Known rows, with every step that occurs:
goremi -> tirerap: -.58,-.06,.46,.24,.22,.13,-.27,-.18,.03,.04,.31,-.19,-.24,-.03,-.15,-.34,.31,-.03,-.01,.17
goremi -> besut: -.24,-.07,.52,-.05,-.06,-.04,-.20,-.24,.02,.16,.43,-.21,-.44,-.13,-.17,-.30,-.14,-.20,.01,.24
lezis -> goremi -> lovug -> figuf -> tirerap: -.51,-.48,-.02,-.10,.20,-.06,-.23,.20,-.02,-.21,.58,-.58,-.36,.05,-.16,.27,.16,.16,-.22,-.14
besut -> pofid: -.01,-.20,.20,-.27,.06,.11,.13,-.10,-.21,-.37,.39,-.46,-.19,.22,.00,-.41,.03,.04,-.17,-.06
goremi -> lovug: -.18,-.47,.30,-.16,-.24,.13,-.19,-.12,.10,-.29,.24,-.31,-.41,-.08,.07,.07,.01,-.07,-.04,-.04
tirerap -> figuf -> lovug: -.03,.18,.08,-.04,.35,.53,-.05,-.08,.13,.05,.59,-.32,-.02,.16,.00,-.12,-.05,-.16,-.24,-.02
pofid -> lovug: -.01,-.43,.26,-.16,.04,-.15,-.02,-.04,-.18,-.19,.30,-.04,-.30,.09,.06,-.08,-.08,-.07,-.02,.15
lezis -> goremi: -.45,-.36,.25,-.19,.10,-.02,-.15,.08,.02,-.26,.35,-.48,-.06,.14,-.10,-.08,.22,.08,.11,-.05
goremi -> lovug -> figuf -> tirerap -> pofid: -.35,-.65,.03,.20,.54,.20,.00,.06,-.16,-.05,.43,-.43,-.41,.06,-.01,.22,.02,.08,-.40,.19
figuf -> tirerap -> pofid -> lovug -> goremi: -.41,-.40,-.02,.33,.48,.00,.19,.04,-.30,-.35,.28,-.20,-.21,.23,.00,.44,-.23,.19,-.19,.13
besut -> pofid -> lovug -> goremi -> tirerap: -.40,.06,.10,.05,.11,-.13,-.02,-.06,-.03,-.25,.25,-.03,-.01,.07,-.11,-.21,-.03,.24,.02,.01
goremi -> lezis: -.37,-.24,.37,-.12,-.14,.00,-.12,-.19,.02,-.23,.19,-.27,.00,-.20,-.04,.05,-.05,-.22,.09,-.01
lovug -> goremi: -.52,-.15,.11,.24,.02,.09,-.04,-.12,-.12,-.19,.31,-.38,-.51,.11,-.01,.30,-.11,.04,-.05,-.24
besut -> pofid -> lovug -> figuf -> tirerap: -.06,-.32,-.11,-.13,.39,-.21,.10,.14,-.42,-.25,.62,-.35,-.34,.20,-.08,-.12,-.08,.13,-.42,.00
goremi -> besut -> pofid: -.01,.03,.36,-.34,-.07,-.05,.02,-.19,-.07,-.12,.46,-.32,-.23,.02,-.14,-.63,-.18,-.02,-.07,.16
besut -> pofid -> lovug: .23,-.31,.14,-.44,.00,-.19,.14,.01,-.23,-.40,.32,-.13,-.06,.19,.07,-.40,-.14,.07,-.08,.12
lezis -> goremi -> lovug -> figuf -> tirerap -> pofid: -.50,-.68,.00,.03,.57,.08,-.05,.20,-.04,-.16,.43,-.52,-.16,.11,-.08,.24,.16,.23,-.24,.15
lezis -> goremi -> besut -> pofid -> lovug: .09,-.16,.25,-.68,-.11,-.42,.01,.09,-.02,-.28,.42,-.11,.15,.08,-.18,-.54,-.20,.13,.14,.27
figuf -> lovug -> goremi: -.45,.20,-.12,.20,.12,.36,.10,-.05,.01,-.12,.29,-.32,-.18,.01,-.18,.22,-.26,.02,-.26,-.24
lezis -> goremi -> besut -> pofid -> lovug -> figuf: .01,-.19,.03,-.67,.06,-.53,-.06,.13,-.04,.04,.56,-.12,-.07,-.05,-.17,-.49,-.21,.12,-.01,.12
besut -> goremi -> lovug: -.30,-.11,.41,-.30,-.38,.21,-.09,-.09,.10,-.60,.18,-.39,-.07,.07,.17,-.08,-.21,-.19,.00,-.06
tirerap -> figuf: -.06,-.18,.31,.03,.30,.24,-.21,-.15,.02,-.06,.64,-.39,-.35,.26,.21,-.05,.17,-.13,.01,-.02

Rows:
-.40,.29,-.01,-.03,.02,.30,-.03,-.15,.27,-.16,.34,-.26,.23,-.11,-.08,.40,-.32,-.12,.02,-.23	tirerap -> figuf -> lovug -> goremi -> lezis
-.07,-.59,.04,-.08,.47,-.17,.04,.02,-.21,.20,.38,-.01,-.31,.00,.11,-.09,-.14,.00,-.21,.26	tirerap -> pofid -> lovug -> figuf
-.01,-.64,.25,-.06,.36,-.01,.12,-.03,-.19,-.13,.20,.00,-.12,.13,.13,-.10,-.11,-.02,-.06,.42	tirerap -> pofid -> lovug
-.33,-.50,.23,-.36,-.25,-.01,-.24,.09,.22,-.40,.26,-.41,-.11,.00,-.05,.10,.14,.10,.15,-.08	lezis -> goremi -> lovug
-.39,-.34,.11,-.02,.03,-.15,.09,-.11,-.01,-.32,.01,-.02,.18,-.14,.02,.41,-.38,-.01,.14,.11	tirerap -> pofid -> lovug -> goremi -> lezis
-.75,-.20,.24,.51,.52,.24,-.02,-.17,.02,.04,.16,-.18,-.12,.03,-.08,-.01,.13,.14,-.05,.22	lovug -> goremi -> tirerap -> pofid
-.18,-.10,.04,-.33,-.26,-.27,.13,-.06,-.03,-.56,.11,-.10,.23,-.10,-.02,.19,-.39,.05,.12,-.14	besut -> pofid -> lovug -> goremi -> lezis
-.45,-.52,.06,.33,.78,.19,.08,.02,-.32,.03,.52,-.47,-.42,.17,-.04,.11,.08,.05,-.45,.20	lovug -> figuf -> tirerap -> pofid
-.26,.49,.10,.07,.11,.27,-.13,-.18,.24,.22,.60,-.22,-.19,-.07,-.20,.00,-.41,-.12,-.05,.01	tirerap -> figuf -> lovug -> goremi -> besut
.16,-.14,.09,-.50,.05,-.41,-.01,-.03,-.16,.15,.55,-.03,-.33,-.10,-.08,-.52,-.33,-.01,-.15,.17	goremi -> besut -> pofid -> lovug -> figuf
.24,-.11,.28,-.48,-.12,-.32,.05,-.06,-.13,-.18,.40,-.02,-.13,.01,-.10,-.58,-.32,-.01,.01,.31	goremi -> besut -> pofid -> lovug
-.42,.33,.15,-.05,.48,.40,-.24,.04,.38,.10,.58,-.28,.36,.12,-.21,-.31,.26,.05,-.02,.09	lezis -> goremi -> tirerap -> figuf -> lovug
-.04,-.15,-.06,-.18,-.06,-.18,.19,.00,-.20,-.48,.27,-.17,-.16,.20,.03,.04,-.31,.19,-.04,-.16	besut -> pofid -> lovug -> goremi
-.29,.37,.16,.12,.45,.52,-.18,-.11,.27,.22,.55,-.18,.13,.05,-.12,-.32,.16,-.10,-.17,.12	goremi -> tirerap -> figuf -> lovug
-.44,-.31,.04,.24,.49,.04,-.10,.02,-.33,.00,.63,-.53,-.62,.12,-.11,.16,.12,-.01,-.42,-.09	lovug -> figuf -> tirerap
-.36,.07,.20,.23,.31,.03,-.31,-.11,.14,-.01,.53,-.02,-.14,.18,.08,.06,.09,.09,.17,.02	pofid -> lovug -> goremi -> tirerap -> figuf
-.37,-.43,.01,.10,.19,.05,-.18,.05,-.14,-.14,.57,-.47,-.60,.00,-.07,.27,.05,.01,-.36,-.11	goremi -> lovug -> figuf -> tirerap
-.03,-.15,.03,-.20,.29,-.31,.00,.08,-.30,-.02,.69,-.24,-.35,.07,-.22,-.30,-.22,.05,-.34,.19	goremi -> besut -> pofid -> lovug -> figuf -> tirerap
-.27,-.44,.34,.12,.47,-.01,-.01,-.06,-.07,.00,.15,.12,.03,.04,.00,-.30,.07,.05,-.02,.54	goremi -> tirerap -> pofid -> lovug
-.33,.03,.43,.19,.42,.26,-.37,-.20,.17,.13,.60,-.23,-.21,.17,.08,-.30,.35,-.07,.08,.11	goremi -> tirerap -> figuf
-.28,-.45,.13,.05,.56,-.14,-.09,-.02,-.10,.33,.34,.10,-.20,-.08,.00,-.25,.04,.05,-.15,.38	goremi -> tirerap -> pofid -> lovug -> figuf
-.75,.36,.05,.38,.23,.34,-.09,-.11,.15,.07,.27,-.16,-.02,-.08,-.30,-.06,-.01,.07,-.18,-.05	figuf -> lovug -> goremi -> tirerap
-.14,-.61,.16,.12,.55,.04,.14,.06,-.34,-.29,.32,-.17,-.12,.23,.01,.08,-.05,.06,-.25,.42	figuf -> tirerap -> pofid -> lovug
.00,.54,.01,-.24,.08,.22,.08,-.13,.16,-.06,.64,-.32,-.01,.09,-.18,-.33,-.40,.04,-.14,-.04	tirerap -> figuf -> lovug -> goremi -> besut -> pofid
-.54,.21,-.01,-.01,-.12,.20,.05,-.13,.15,-.23,.13,-.23,.21,-.25,-.21,.34,-.36,-.12,-.07,-.21	figuf -> lovug -> goremi -> lezis
-.40,.65,.26,.02,.38,.59,-.09,-.11,.30,-.05,.52,-.24,.39,.19,-.04,-.45,-.03,-.20,-.15,.09	besut -> goremi -> tirerap -> figuf -> lovug
-.30,.30,-.11,.17,.28,.45,.01,-.06,.14,-.04,.52,-.35,-.14,.17,.00,.27,-.19,-.01,-.19,-.26	tirerap -> figuf -> lovug -> goremi
